Every row comes from one small tree of marks. The marks that hang from a mark follow it in brackets, in alphabetical order. Every link used is in the known rows. Which tree was each row made from?
Known rows
V{A{R{U{K}}}}: [ 17.1   7.8   2.8  -3.7  -6.8   9.1  -0.2   8.4 -10.5  18.3  10.0   4.4
  34.5 -22.2  22.0 -16.5  -8.1 -27.9   8.3  10.2  -2.5   8.9 -18.2  14.9]
H{R}: [ 14.6   7.2   0.3 -12.2  -0.4  13.8  -2.5  -0.6 -15.5  11.3 -16.3  -1.2
  13.7 -12.8   7.4 -11.2   3.3  -8.0  -9.4   5.3  -8.6   1.4 -15.3   0.6]
H{D V}: [  6.8   1.5   1.7  -6.9  -1.2   8.2   1.2   0.0  11.9  10.7 -15.2  -6.5
  21.7  -9.6  -6.2 -12.3   0.7 -37.9 -12.4   6.0 -22.5 -11.8 -27.5   5.2]
H{D{A{R} U} V}: [ 17.3   1.9   6.9 -16.9  -0.6   0.7  -6.0  16.3   3.6  20.2 -17.1  -8.7
  16.4 -14.8   4.4   1.1 -12.8 -49.9   0.4  13.4 -27.1   0.4 -35.8  14.9]
R{U}: [  9.2   4.3   1.6 -14.6   3.0   3.7  -2.5   7.1  -6.6  13.3   0.2   2.3
  21.9 -21.1   7.4 -20.1  -6.9 -33.2   1.6   1.9  -4.3   9.7 -15.7   4.6]
V{A{D R{U{K}}}}: [ 22.6  16.9   5.3  -7.6  -9.0  -0.8  -4.0   9.8  -5.3  16.5  12.4  10.2
  35.1 -21.1  18.1 -20.9 -16.0 -44.5   5.1   4.1   2.2   9.8 -22.6  18.1]
G{U{K{A{R} H}}}: [ 22.6  -2.9   0.8  -7.7 -15.0  20.0   3.1   4.3 -20.6  -4.8  -8.7  11.2
  19.8 -33.8  25.6  -5.4  -2.0  -7.0   7.5  11.6 -11.4  -7.9 -20.4  22.6]
D{A{R} U{K V}}: [ 18.3 -18.8   5.0 -12.9  -0.2  -6.7   2.2  23.7   0.0  26.1  -7.1   2.7
  12.5 -11.3  24.2  -8.1 -22.5 -29.8   7.7  27.7 -37.9  19.9 -25.3   8.7]
K{H{D R V{A}}}: [ 24.0   1.5   1.6   2.4  -9.6  15.8   6.4   3.6  -2.1  16.1 -25.8  -4.5
  28.0 -10.9   3.7  -1.8  14.7 -14.5 -11.3  -4.2  -0.3 -15.0 -27.3  12.0]
D{A{R{U{V}}}}: [ 13.9   4.7   1.4 -26.0  -1.8  -0.3   2.2  10.9  -2.7  21.9  -0.7   0.9
  18.1 -19.7  22.8  -5.3 -11.2 -51.2   6.2  21.2  -9.6  21.1 -20.0  17.1]
V{A{R{U}}}: [ 21.8  16.8   3.7  -9.0 -10.3   7.1  -6.6   5.4 -11.2  19.1   9.6   3.4
  30.3 -22.5  17.2 -11.2  -7.4 -38.3  10.2   8.1  10.8   5.6 -16.2  20.5]
V{A{D R}}: [ 27.9  24.4   2.8  -6.9 -14.7  -1.6  -4.7   4.0  -4.2  14.2  10.1   1.4
  24.8 -13.0   7.3 -15.3 -16.6 -44.8   4.6   7.3  10.6   2.4 -18.5  22.5]
D{U}: [ 19.0  -8.3   6.4  -3.8   3.8  -2.4  -8.7  18.9  -6.4  14.9  -5.2  -3.3
   7.1 -11.9   0.6 -13.7 -17.1 -19.7   7.3   3.3 -15.5   6.3 -16.7   2.9]
U{K{H}}: [ 13.8 -12.1  -4.6   6.7   2.5  11.3   8.0  15.4  -7.5   7.3  -4.0  -1.9
  15.6 -12.9  11.4 -15.3  -0.3  -0.9  -6.0   3.6 -21.6   1.6 -14.8   4.1]
H{D{U} R}: [ 22.5  -1.6   3.6 -10.5  -4.3   1.7 -11.4   8.1  -3.9  14.4 -25.1  -1.0
  17.0 -24.9   4.9  -9.5   1.4 -15.0 -11.4   1.3 -13.4   3.2 -19.2  -2.8]
R{U{V{A{D}}}}: [ 15.7  -1.1   6.2 -10.3  -8.6 -11.1   5.8   6.7  11.9  21.5   2.3   8.0
  31.3 -13.8  13.1 -23.5 -14.4 -50.4   3.2   5.2   3.1  12.2 -21.8  13.1]
V{A}: [ 16.0   3.2   4.0   3.8  -6.9   5.7   0.3   5.0  -5.2  17.5   4.9  -7.7
  21.9  -7.9   6.2 -11.7 -13.1 -19.8  -2.3   5.5   0.5   0.0 -13.9  13.2]
U{K V}: [  6.1 -22.5   0.7  -5.0  -1.3   1.9  13.4   5.5  10.7  13.2  -8.1   3.3
  19.3  -8.1  16.8 -21.6  -7.9 -15.4  -8.8  22.4 -36.4   7.5 -15.9  -0.9]
K{H{V}}: [ 14.4  -2.7  -1.0  -1.6   0.0  14.5   8.2  12.1  -5.0  10.0 -12.9  -4.3
  14.7  -4.0  -1.5  -6.9   3.4 -19.3   2.4   1.5 -10.3 -12.5 -21.7  11.5]
V{A{D{U{K}} R}}: [ 29.7   8.8   6.5   1.3  -9.1  -7.6  -8.2  16.9  -4.3  18.2   6.8   6.0
  25.6 -12.5  11.8 -16.6 -24.2 -33.6   8.9   4.9  -5.5   8.7 -22.9  13.9]
K{A{R}}: [ 15.8   5.7   1.1 -18.2  -7.9  20.7  -2.3  -7.4 -19.6   0.9  -4.9  -1.1
  19.9 -18.7  12.4  -6.9  -0.1 -27.8  11.4  17.7  -3.8  -8.5 -16.8  18.6]

Write each row's tree
[ 15.8 -21.4   5.9   8.3   8.2   5.0   3.2  26.8  -3.6  15.2 -15.6   0.3
  13.5  -6.1   5.5 -14.0  -7.8  -6.7   6.6   2.2 -32.4  -0.9 -28.0   1.3] : D{U{K{H{V}}}}
[ 27.4   8.6   2.9  -9.7  -2.7  -7.5 -11.5  20.0  -4.8  10.3   1.7  10.2
  18.2 -17.2  10.7 -20.3 -18.6 -34.5   9.4   9.8 -19.1  11.3 -23.2   7.2] : A{D{U{K}} R}
[ 11.4 -19.5  -2.1   6.4  -2.5  19.3  11.5   6.6 -17.5   1.4 -10.7  -2.3
  20.4 -13.1  13.0 -11.1   1.4  -0.2  -1.5   7.0 -19.6  -6.0 -19.1   8.9] : U{K{A H}}
[ 22.5  18.1   0.9 -26.7  -9.5  -7.7  -2.7   6.5   7.2  12.6   1.0  17.2
  25.5 -23.2  16.0 -21.4  -7.8 -62.8  12.2  11.7   1.5  12.7 -19.8  15.8] : A{D R{U{V}}}
[ 14.1 -10.7   3.3 -15.0  -9.8   4.8  11.8  -2.4   3.8   3.1  -8.4  11.1
  25.3 -14.9  21.8 -20.7  -7.2 -36.5   3.4  26.5 -24.2   2.2 -23.2  10.5] : U{K{A{D R}} V}
[ 21.8  -4.6   8.0   8.4  -2.6 -12.1  -2.5  19.7  -1.0  17.7   2.9   1.3
  24.5  -8.7   5.7 -20.8 -29.4 -25.2   0.9   0.1 -11.0   7.0 -22.8   7.5] : V{A{D{U{K}}}}
[ 14.5 -15.3   0.2   0.2  -1.0  23.3  11.5   2.6 -23.6   3.1 -23.1   2.6
  22.1 -18.3  17.7  -9.1  11.9  10.3  -6.8   6.9 -15.7  -7.7 -20.0   2.9] : U{K{A H{R}}}
[ 25.5   5.0   1.3 -16.0  -3.9  10.2   0.5   2.9 -24.4   3.8 -21.8  12.0
  25.4 -24.1  10.5  -8.9   9.7 -23.9   2.6  -8.1  15.2  -0.6 -24.5  11.5] : K{A{D} H{R{U}}}
[ 11.4  -0.7   3.9 -21.0  -1.8   3.6   3.1   0.1  -3.0  18.9 -19.0   9.6
  22.1 -20.7  15.6 -16.9   6.3 -23.7  -4.5   9.2  -5.8  11.5 -16.3  -0.5] : H{R{U{V}}}
[  6.7   5.5   6.3 -22.8   4.9   8.0   1.9   3.3  -1.3  23.0 -28.4  -3.2
  25.8 -22.0   8.4  -5.0   6.7 -41.6 -18.0   2.9 -16.6   2.5 -37.4   2.7] : H{D{A} R{U} V}
[ 12.0  -1.4   0.3 -19.1  -4.4   5.4   3.7   6.8   1.4  14.8  -1.1  14.2
  27.1 -23.9  26.8 -19.7   0.0 -36.8   7.6  22.6 -22.2  13.3 -19.4   7.1] : A{R{U{K V}}}
[ 26.0  -1.3   4.3 -13.5  -7.4 -12.4  -3.6  17.5   7.4  14.4  -5.1  14.1
  18.6 -14.4  16.0 -21.7 -18.9 -40.6   8.6  16.8 -24.8  13.5 -22.4   8.0] : A{D{U{K V}} R}
[ 20.7   1.0   2.9  -9.5 -17.1   4.1   6.9  -0.4   6.8  20.8   1.3   1.4
  24.8  -9.9  16.7 -11.2  -7.2 -35.1   6.5  22.9  -1.9   2.6 -13.1  19.0] : U{V{A{R}}}
[ 14.9   9.9   0.1 -18.6  -3.7   7.6  -6.0   0.4  -5.2  13.3 -18.3   3.3
  28.7 -31.7  11.2 -13.9  11.1 -27.8 -16.0  -0.6  -3.0   6.3 -19.1   0.4] : H{D R{U}}
[ 15.3  -7.1   4.1   7.5  -8.5   9.8   8.4  14.7  -5.4  10.6  -9.3   8.4
  25.2 -16.0  14.7  -9.7  -8.7  -4.6  -0.4   1.4 -16.6 -10.1 -26.4  16.7] : G{U{K{H{V{A}}}}}
[ 16.3 -20.9  -3.2  -2.6  -2.5   8.9  16.7   8.8  -0.3  14.0 -23.8   7.7
  20.4 -10.7  21.3 -13.8   9.5   0.7 -11.7  14.5 -27.3   4.3 -16.6  -1.0] : U{K{H{R}} V}
[ 15.2  -0.3   6.8 -14.7  -6.2   3.6   5.5  -1.1  -4.3  24.9 -16.8   8.1
  29.7 -19.8  18.0 -15.5   2.5 -24.3  -3.0   8.4   1.3  10.0 -18.1   4.9] : H{R{U{V{A}}}}
[ 25.5  26.4   4.3 -13.2 -12.1  -3.8  -6.8   6.2  -5.1  17.9  11.0   9.8
  32.0 -20.0  11.1 -16.8 -12.9 -52.6  11.8   0.8  16.6   9.4 -19.3  22.1] : V{A{D R{U}}}
[  3.2  -2.5   6.4 -14.4   8.6  15.2   5.4   5.1  -9.4  15.8 -24.1   8.6
  28.7 -15.8  11.4 -20.2   9.5 -19.0  -6.4   2.0 -27.6  -1.4 -31.7  -5.7] : H{R{U{K}} V}
[ 12.0  -7.9   6.9  -4.6   0.2   0.9  -4.3  11.5  13.0  14.9 -19.0  -3.7
  18.0 -12.4  -5.6 -12.2  -7.7 -37.2  -3.4   3.1 -25.6  -7.3 -30.4   3.0] : H{D{U} V}
[ 17.9 -26.4   5.8  -7.7  -6.1   4.0   3.0   9.6  -2.5  12.9 -14.4   8.4
  19.3 -16.5  22.3 -13.7 -11.9 -20.6  12.8  25.9 -32.5   5.8 -21.7   7.0] : D{U{K{A{R}} V}}
[ 18.0  -4.5   9.4  -6.8 -19.9  -3.2   5.7   1.8   7.4  13.0  -6.1   7.0
  19.5 -17.8  16.0 -13.5 -18.2 -24.5   0.8  12.7  -4.7   0.8 -15.2  18.8] : G{U{V{A}}}
[  9.4 -11.7   6.1  -6.5  -9.3  13.4   4.9   0.0 -12.7  -3.1  -7.8   9.6
  20.1 -27.1  18.4 -16.4 -13.3  -8.5  -1.9  11.7 -22.8  -6.1 -19.6  11.0] : G{U{K{A}}}
[ 20.1 -14.1   1.9 -14.9  -7.1  16.6  12.9   0.4 -15.5  11.2 -27.6   9.7
  24.5 -23.0  18.4  -7.4  18.3 -14.4   4.9   5.8   5.7  -1.6 -19.9   9.5] : K{A H{R{U{V}}}}
[ 14.1 -26.0  -2.8   0.7  -2.9   3.8  18.8  13.9   7.4  10.6 -11.8   6.2
  18.4  -8.7  16.5 -17.0  -0.4  -6.8  -5.6  16.0 -27.5   6.7 -15.7   2.9] : U{K{H} V}
[ 22.5  -6.5   2.9 -18.6  -9.9  -8.1  -3.8  15.4  12.6  23.2 -11.6  -4.1
  14.8 -19.8  16.0  -1.3 -15.7 -48.8  -1.2  21.2 -22.1  14.1 -24.0  13.9] : H{D{A{R} U{V}}}
[ 12.4 -28.3   6.9  -1.1   2.8  -6.3   4.4  18.3   8.7  18.9 -11.5   5.4
  14.6  -9.0  15.8 -21.2 -17.7 -15.0   1.3  15.3 -39.4  11.5 -20.5  -4.0] : D{U{K V}}
[ 12.2  10.5  -0.9 -15.7  -0.1  11.4  -4.1   8.2 -11.7  10.0   5.1   7.8
  27.0 -26.3  21.9 -16.8  -0.4 -32.3   6.7  13.4 -15.7  11.7 -19.3   9.6] : A{R{U{K}}}
[ 32.0   7.5   3.7 -19.6 -10.2 -13.3  -8.0  14.1   8.5  13.5  -5.4  12.7
  15.1 -14.9  10.0 -16.0 -17.5 -49.5  14.8  15.3  -7.4  11.9 -20.7  13.9] : A{D{U{V}} R}
[ 18.0   9.0   1.1 -22.7  -6.3  -6.2   1.7  10.2   8.0  11.4  -1.0  21.2
  30.2 -22.5  20.7 -25.2  -8.7 -54.9   6.2  14.6 -14.6  16.8 -24.1  10.3] : A{D R{U{K V}}}
[ 17.7   8.3   0.5 -24.4  -8.3   5.3  -1.0   4.2   0.4  16.7  -1.0  10.9
  23.6 -24.3  19.4 -13.7   0.7 -47.3  12.9  19.2  -4.9  10.6 -15.5  13.4] : A{R{U{V}}}
[  8.4  -0.1   3.3 -13.0   5.7  10.3  -0.4   5.4 -16.0  16.1 -14.7   8.2
  26.7 -24.6  17.2 -20.3   5.8  -9.0  -8.5   2.5 -17.5  10.4 -19.0  -6.2] : H{R{U{K}}}
[ 16.0 -25.7   3.4  -6.1 -16.9   8.5  15.6   4.1  -1.9   2.3 -18.1  14.0
  19.7 -24.6  23.3 -10.8  -5.6  -6.1   1.4  15.6 -20.1  -4.6 -19.6  14.7] : G{U{K{A H} V}}
[ 15.6  -2.0  -2.3  -1.8  -2.7  11.9   5.2   9.0   6.7   9.9 -17.0  -5.1
  21.9 -11.0  -2.3  -5.6   9.8 -28.8  -8.0   0.5 -13.6 -11.9 -26.3  12.2] : K{H{D V}}
[ 19.5  -5.5  -0.3  -1.1  -6.4   8.1   4.2  14.7  -8.3   2.1  -6.1   8.8
  15.6 -26.0  17.2 -12.4  -8.5  -1.7  -3.4   3.3 -18.4  -0.1 -16.5  12.4] : G{U{K{H}}}
